Every row comes from one small tree of marks. The marks that hang from a mark follow it in brackets, in the order of their numbers. Every link used is in the known rows. Which tree was each row made from?
Known rows
Q_986(Q_845): [ 0.464 -0.549  1.377 -0.277 -0.941  1.001 -1.924  1.224  1.236 -0.781
 -1.466 -0.746 -0.509  0.358 -0.301  0.151 -0.113  0.339 -1.043 -1.525
  0.365 -1.162]
Q_149(Q_692(Q_130 Q_986(Q_358(Q_280) Q_845)) Q_794): [-0.612  2.958 -1.317 -1.123 -2.285  2.442 -0.933  0.420  2.244 -2.012
 -1.057  2.403 -1.177  2.278 -0.650 -0.343  0.540  1.742  0.202 -2.851
  0.814  4.095]
Q_149(Q_692(Q_130)): [-0.902  2.605 -0.579 -1.362 -0.417  1.690  0.407 -0.328  0.486 -1.213
  0.334 -0.903  1.302  0.706  2.003 -1.374 -0.026  0.691  1.893  0.331
 -0.217  2.723]
Q_692(Q_130 Q_794(Q_358(Q_280 Q_986(Q_845)))): [ 1.995  1.102 -0.226 -0.082 -3.159  0.330  0.059  1.623  1.457 -1.277
 -2.563  1.263 -2.351  0.912 -0.215  1.929 -0.613  0.649 -1.794 -2.678
  3.415  0.481]
Q_280(Q_794(Q_130 Q_358)): [-0.942 -2.662  0.467 -2.704 -0.880 -1.488  0.489 -2.064  0.650  0.134
 -1.673 -0.539 -0.816  0.733 -2.293  0.322  0.771 -0.175  0.676 -1.432
  1.964  0.328]
Q_358(Q_280 Q_692 Q_986(Q_794 Q_845)): [ 1.027  1.087 -0.906  1.108 -2.933  2.587 -0.170  1.153  3.045  2.580
 -3.738  1.440 -2.367  1.514 -1.879  4.244  1.593  1.214 -3.126 -1.821
  1.515  2.257]
Q_986(Q_358(Q_692) Q_794(Q_130) Q_845): [-1.659 -1.507  0.717 -3.063 -1.594  0.193 -2.798 -1.425  4.065  1.820
 -2.047  0.201 -0.421  0.861 -4.120 -0.780  3.171 -0.140 -0.124 -2.628
  1.302  1.029]
Q_986(Q_794): [-0.376 -0.976 -1.575 -1.100  0.157 -1.155 -0.690 -0.513  0.083  0.767
 -1.078  1.589 -1.482  0.068 -1.480 -0.410  1.487 -0.044 -0.145 -0.646
 -0.123 -1.000]
Q_149(Q_692(Q_358(Q_280)) Q_794(Q_130)): [-2.809  2.263 -0.957 -1.805 -1.511  1.733  1.594 -1.601  1.226  0.232
  0.603  1.311 -1.169  2.009 -1.150 -0.466  2.112 -0.559  0.628 -1.056
  1.248  5.860]
Q_358(Q_280(Q_794) Q_692): [-0.783  0.752 -0.295  0.500 -0.881  1.851  1.767 -1.145 -0.575  2.626
 -1.526 -0.572 -0.856  2.619 -1.348  2.823  2.142  0.439 -2.183 -0.139
  2.003  2.769]
Q_692(Q_130 Q_358(Q_280) Q_794): [ 0.364  1.911 -0.798 -0.897 -0.486 -0.101  0.010 -0.904 -0.925 -1.971
  0.709  1.263 -1.601  1.575 -0.199 -0.976  0.529 -0.033 -1.732 -1.827
  3.776 -0.045]
Q_986(Q_358(Q_280(Q_692)) Q_845): [ 0.442 -1.732  1.275  0.232 -1.283  1.299 -4.085  1.437  1.463  2.324
 -2.199  0.236  0.543  1.321 -1.416 -0.070  1.380  0.914 -4.328 -2.412
  0.895  4.775]
Q_358(Q_280(Q_794(Q_130)) Q_692): [-1.351  0.534  0.323 -0.576 -0.873  1.099  1.346 -2.526  1.108  2.913
 -1.496 -1.416 -0.517  1.510 -0.899  2.698  2.328  0.411 -0.927 -0.268
  2.943  2.829]
Q_149(Q_692(Q_358(Q_280) Q_986(Q_845)) Q_794(Q_130)): [-1.498  1.902 -0.819 -2.148 -2.507  2.251  0.580 -0.982  2.183 -1.794
 -0.039  1.945 -2.143  2.197 -1.551  0.040  1.128  0.973  0.126 -2.896
  2.048  3.844]
Q_794(Q_130 Q_358(Q_692)): [-1.687 -0.565  1.009 -1.411 -2.236  0.179  1.520 -0.937  2.015  1.806
 -0.003 -1.282  1.044  0.111 -1.609  0.796  0.874 -1.349  1.864  0.101
  2.393  3.605]
Q_794(Q_130 Q_358(Q_280 Q_692)): [-1.496 -0.223  1.180  0.180 -3.018  0.815  0.876 -0.530  1.714  3.142
 -0.483 -1.264  0.866  0.091 -0.889  2.498  1.171 -0.831 -0.122  0.271
  3.290  6.247]
Q_358(Q_280(Q_692) Q_986(Q_794(Q_130) Q_845)): [ 1.197 -0.809 -0.766 -0.585 -1.797  0.111 -2.273  0.306  4.274  3.217
 -4.345  1.223 -1.851 -0.184 -0.507  2.591  1.295  1.842 -2.922 -2.821
  1.869  2.549]
Q_280(Q_692 Q_794(Q_130 Q_358)): [-0.896 -3.267 -0.217 -3.423 -0.121 -1.625  0.497 -1.876  0.924  2.084
 -2.008 -0.376  0.156  1.210 -2.217 -0.482  1.442 -0.150  0.003 -1.782
  2.181  2.118]
Q_358(Q_280 Q_986(Q_794)): [ 1.460  0.345 -2.110  1.294 -1.587  0.198 -0.327  0.329  1.188  1.926
 -2.670  2.674 -2.489 -0.041 -0.601  3.245  0.622  1.465 -2.580 -0.944
  0.427  1.952]
Q_149(Q_692 Q_794(Q_358(Q_280 Q_986))): [-0.776  1.957 -2.190  0.434 -3.567  2.357  3.078  1.669  0.777  1.311
 -1.560  2.814 -2.037  2.228 -1.457  2.589  0.759 -0.260 -0.330 -0.772
 -0.143  7.409]
Q_149(Q_692(Q_986) Q_794(Q_130 Q_358(Q_280))): [-1.866  1.185 -1.646 -1.248 -3.299  0.807  2.487 -0.637  1.258  0.277
 -0.053  1.888 -1.369  0.927 -0.993  1.276  1.024  0.189  1.735 -1.108
  1.581  6.459]
Q_986(Q_358): [-0.185 -0.936  0.136 -0.571 -0.306 -0.141 -1.672 -0.288  0.403  0.259
  0.102  0.835  0.472  0.520 -1.957 -1.247  0.596  0.055 -0.737 -0.839
 -0.471  1.917]

Write each row's tree
[-2.014  3.941 -1.842 -1.682 -0.520  1.586  1.959 -0.099  1.369 -1.212
  0.024  1.076 -0.312  1.772  0.684 -1.146  0.855 -0.198  2.853 -0.442
 -0.235  2.492]
Q_149(Q_692(Q_130) Q_794)
[ 0.791 -0.403 -0.335 -0.942 -1.096 -0.832 -0.448 -0.506  1.277  1.077
 -1.359  0.284 -1.533  0.008  0.282  0.722  1.299  1.194 -2.175 -2.492
  3.510  0.924]
Q_358(Q_280(Q_692(Q_794(Q_130) Q_986(Q_845))))
[-0.473 -2.927  0.904 -1.182 -3.038 -0.794 -3.214  0.370  2.296  1.649
 -3.151  0.119 -1.759 -0.433 -1.845  1.295  1.717  0.129 -1.658 -2.399
  2.603  2.178]
Q_986(Q_794(Q_130 Q_358(Q_280)) Q_845)
[ 0.032  1.135 -1.593 -0.941 -1.654  2.995  1.425 -0.961 -0.696 -0.493
 -1.094  1.508 -1.709  3.348 -1.818  1.098  0.758  1.442 -2.416 -1.379
  0.192  4.684]
Q_149(Q_692(Q_358(Q_280(Q_794) Q_986)))
[-0.660 -0.991 -0.321 -1.140 -0.416 -1.326 -1.176 -1.232  0.966  3.054
 -0.537  0.578  0.050  0.358 -1.231 -1.011  2.528  0.027 -2.207 -1.510
  2.136  4.353]
Q_986(Q_358(Q_280(Q_692(Q_794(Q_130)))))
[-0.298  1.096 -0.006 -2.369 -1.469  0.188  2.084 -1.447  2.239 -0.817
 -0.207 -0.274 -1.791  0.706 -1.697  0.295  1.405  0.097  1.098 -2.083
  3.429 -2.529]
Q_358(Q_692(Q_794(Q_130) Q_986(Q_845)))
[-0.675 -0.230 -0.940 -2.482 -2.417  1.654 -1.695 -1.387  1.028 -1.390
 -0.602  1.392 -1.900  1.288 -1.647 -0.516  1.347  1.819 -1.234 -2.648
  1.687  3.226]
Q_149(Q_692(Q_358(Q_280) Q_986(Q_794(Q_130) Q_845)))
[ 0.273  0.450 -0.749 -1.677 -1.078 -1.414  1.141  0.139 -0.368 -1.628
 -0.142  0.616 -0.912  0.529 -0.409 -1.168  0.157 -0.901  1.115 -1.340
  2.819 -0.944]
Q_692(Q_130 Q_794(Q_358))
[-0.032 -2.501 -1.164 -3.844  0.822 -1.866 -0.614 -3.513  1.652  0.576
 -1.195  1.172 -0.124  1.162 -2.766 -1.379  1.308  1.757 -0.156 -2.845
  1.607  0.561]
Q_280(Q_692(Q_986(Q_358)) Q_794(Q_130))
[ 0.639 -1.761  0.296 -2.773 -2.508 -1.605  0.409 -0.453  1.411 -2.293
 -0.831  0.802 -2.573 -0.123 -2.190 -0.361  0.186  0.134  0.599 -3.269
  3.509 -2.375]
Q_692(Q_794(Q_130 Q_358) Q_986(Q_845))
[ 0.272  0.934 -0.515 -1.830 -1.677  2.407 -2.082 -0.888  0.934 -2.332
 -1.833  0.499 -0.535  2.399 -0.549 -0.513  0.498  3.037 -1.288 -2.871
  1.029  3.045]
Q_149(Q_692(Q_130 Q_986(Q_358(Q_280(Q_794)) Q_845)))
[ 1.139 -2.214 -1.073 -2.079 -1.309 -0.933  0.674  1.136 -0.237 -0.455
 -1.173  1.688 -1.660  1.391 -2.215 -0.931  0.602  0.105 -1.273 -3.201
  2.523 -0.355]
Q_280(Q_692(Q_794(Q_358) Q_986(Q_845)))
[-1.728  0.852 -1.064 -0.504 -1.947  0.956  3.373  0.857  0.848  1.378
 -0.390  1.856 -0.926  2.368 -3.157  1.194  1.336 -2.168  1.348 -0.654
  1.316  2.986]
Q_149(Q_794(Q_358(Q_692)))
[ 0.485 -1.282  1.717  0.767 -1.961  1.451 -4.077  1.175  1.250  0.783
 -1.870  0.164 -0.330  0.962 -1.404  0.596  0.933  0.927 -3.761 -2.104
  0.691  3.252]
Q_986(Q_358(Q_280) Q_845)
[ 0.166 -1.182 -0.921 -2.512 -1.760 -2.492  2.087 -1.548  0.209 -1.589
  0.456  1.388 -2.105 -0.512 -1.786 -0.371  0.170 -0.134  1.566 -1.862
  3.196 -1.355]
Q_692(Q_794(Q_130 Q_358) Q_986)
[ 1.790 -1.328  0.616 -0.004 -3.118  1.183 -0.457  2.337  1.956 -0.700
 -2.526  1.062 -1.260  0.751 -1.901  2.084 -1.311  0.387 -1.285 -2.051
  0.676  1.288]
Q_794(Q_358(Q_986(Q_845)))
[ 0.953  0.168  0.150 -2.819 -1.587 -0.138  0.564 -1.121  2.610 -2.485
 -0.798  1.378 -3.149  1.029 -2.793 -0.445  0.350  0.071 -0.807 -3.572
  2.886 -2.750]
Q_692(Q_358(Q_986(Q_845)) Q_794(Q_130))
[ 0.382  0.069 -1.309 -0.651 -0.459 -1.437  0.805 -1.454  0.342  1.750
 -0.228  0.785 -1.160 -0.349  0.535  0.492  1.385  0.967 -1.326 -1.381
  3.212  1.789]
Q_358(Q_280(Q_692(Q_794(Q_130) Q_986)))
[ 1.840  0.779 -0.967 -2.048 -1.231  1.008 -2.216  0.032  3.048 -3.145
 -1.991  2.609 -1.903  1.458 -1.860 -0.259 -0.856  1.557 -1.031 -3.579
  1.758 -2.176]
Q_692(Q_130 Q_358(Q_986(Q_794 Q_845)))
[-0.941  3.929 -2.691 -1.837 -0.771  1.372  2.383 -0.698  1.231 -2.618
  0.442  2.291 -0.855  1.510  0.530 -0.825 -0.083  0.882  3.233 -1.151
  0.253  1.426]
Q_149(Q_692(Q_130 Q_986) Q_794)
[ 0.237 -0.078 -0.467  1.287 -3.028  1.567  1.554  0.685 -0.440  1.483
 -0.064  0.825 -0.044  1.194 -1.437  2.912  0.096  0.266 -1.298 -0.275
  2.614  5.180]
Q_794(Q_358(Q_280 Q_692(Q_986)))
[-0.279  4.182 -1.429 -0.891 -2.605  3.870  0.552  0.886  2.631 -2.134
 -1.372  2.653 -2.025  3.305 -0.651  0.844  0.015  0.983 -0.701 -2.812
  1.180  4.259]
Q_149(Q_692(Q_130 Q_358(Q_280 Q_986(Q_845))) Q_794)
[ 1.343  2.065 -1.901 -1.674 -0.028 -1.515  1.437 -1.284 -0.002 -3.475
  0.747  1.627 -1.784  0.100  0.474 -1.000 -0.660  1.086  1.486 -1.743
  2.621 -4.196]
Q_692(Q_130 Q_794 Q_986)
[ 1.431 -0.830 -0.411 -0.993 -2.600 -0.186  1.425  1.737  0.645 -1.007
 -2.119  1.628 -3.024  1.207 -2.628  0.920  0.031 -0.487 -1.250 -2.607
  1.679 -1.141]
Q_692(Q_794(Q_358(Q_986(Q_845))))
[ 0.708 -0.483 -0.474 -3.243 -0.572 -0.430  0.567 -0.731  2.623 -0.340
 -1.146  1.314 -1.841  1.366 -2.396 -1.178  0.981  0.105 -1.302 -3.614
  2.779 -0.671]
Q_280(Q_692(Q_358(Q_986(Q_845)) Q_794(Q_130)))
[-1.468  1.086 -0.944 -0.357 -2.967  0.389  2.803 -0.803  2.225  1.703
 -0.330  1.753 -1.282  0.997 -2.088  2.745  1.223 -0.695  1.130 -1.114
  3.385  4.515]
Q_149(Q_794(Q_130 Q_358(Q_280 Q_692(Q_986))))
[-2.989  0.756 -0.852 -2.518 -2.214  0.490  2.698 -0.514  1.682  0.626
 -0.210  0.772 -0.653  1.136 -1.501 -0.543  1.538 -1.543  3.096 -0.530
  0.412  5.073]
Q_149(Q_692 Q_794(Q_130 Q_358))
[ 0.297  1.882 -1.449 -2.778 -1.694  2.693 -1.028  0.046  2.232 -2.839
 -1.547  1.748 -1.281  2.327 -1.184 -1.121 -0.043  1.424 -0.026 -2.587
  0.362  1.377]
Q_149(Q_692(Q_130 Q_358(Q_986(Q_794 Q_845))))
[ 1.723  1.470 -0.614 -1.976 -0.780 -0.560 -0.204 -0.208  1.141 -4.269
 -0.565  0.948 -2.236  0.377  0.238 -0.941 -0.702  1.414  0.543 -3.201
  3.006 -5.207]
Q_692(Q_130 Q_794 Q_986(Q_845))
[ 0.678 -1.509 -0.416 -1.727 -2.023 -0.001 -2.970 -1.593  1.726 -1.509
 -1.136  2.152 -2.631  0.420 -2.403  0.480  0.723  1.860 -2.374 -3.640
  3.189 -0.106]
Q_692(Q_358(Q_280) Q_986(Q_794(Q_130) Q_845))
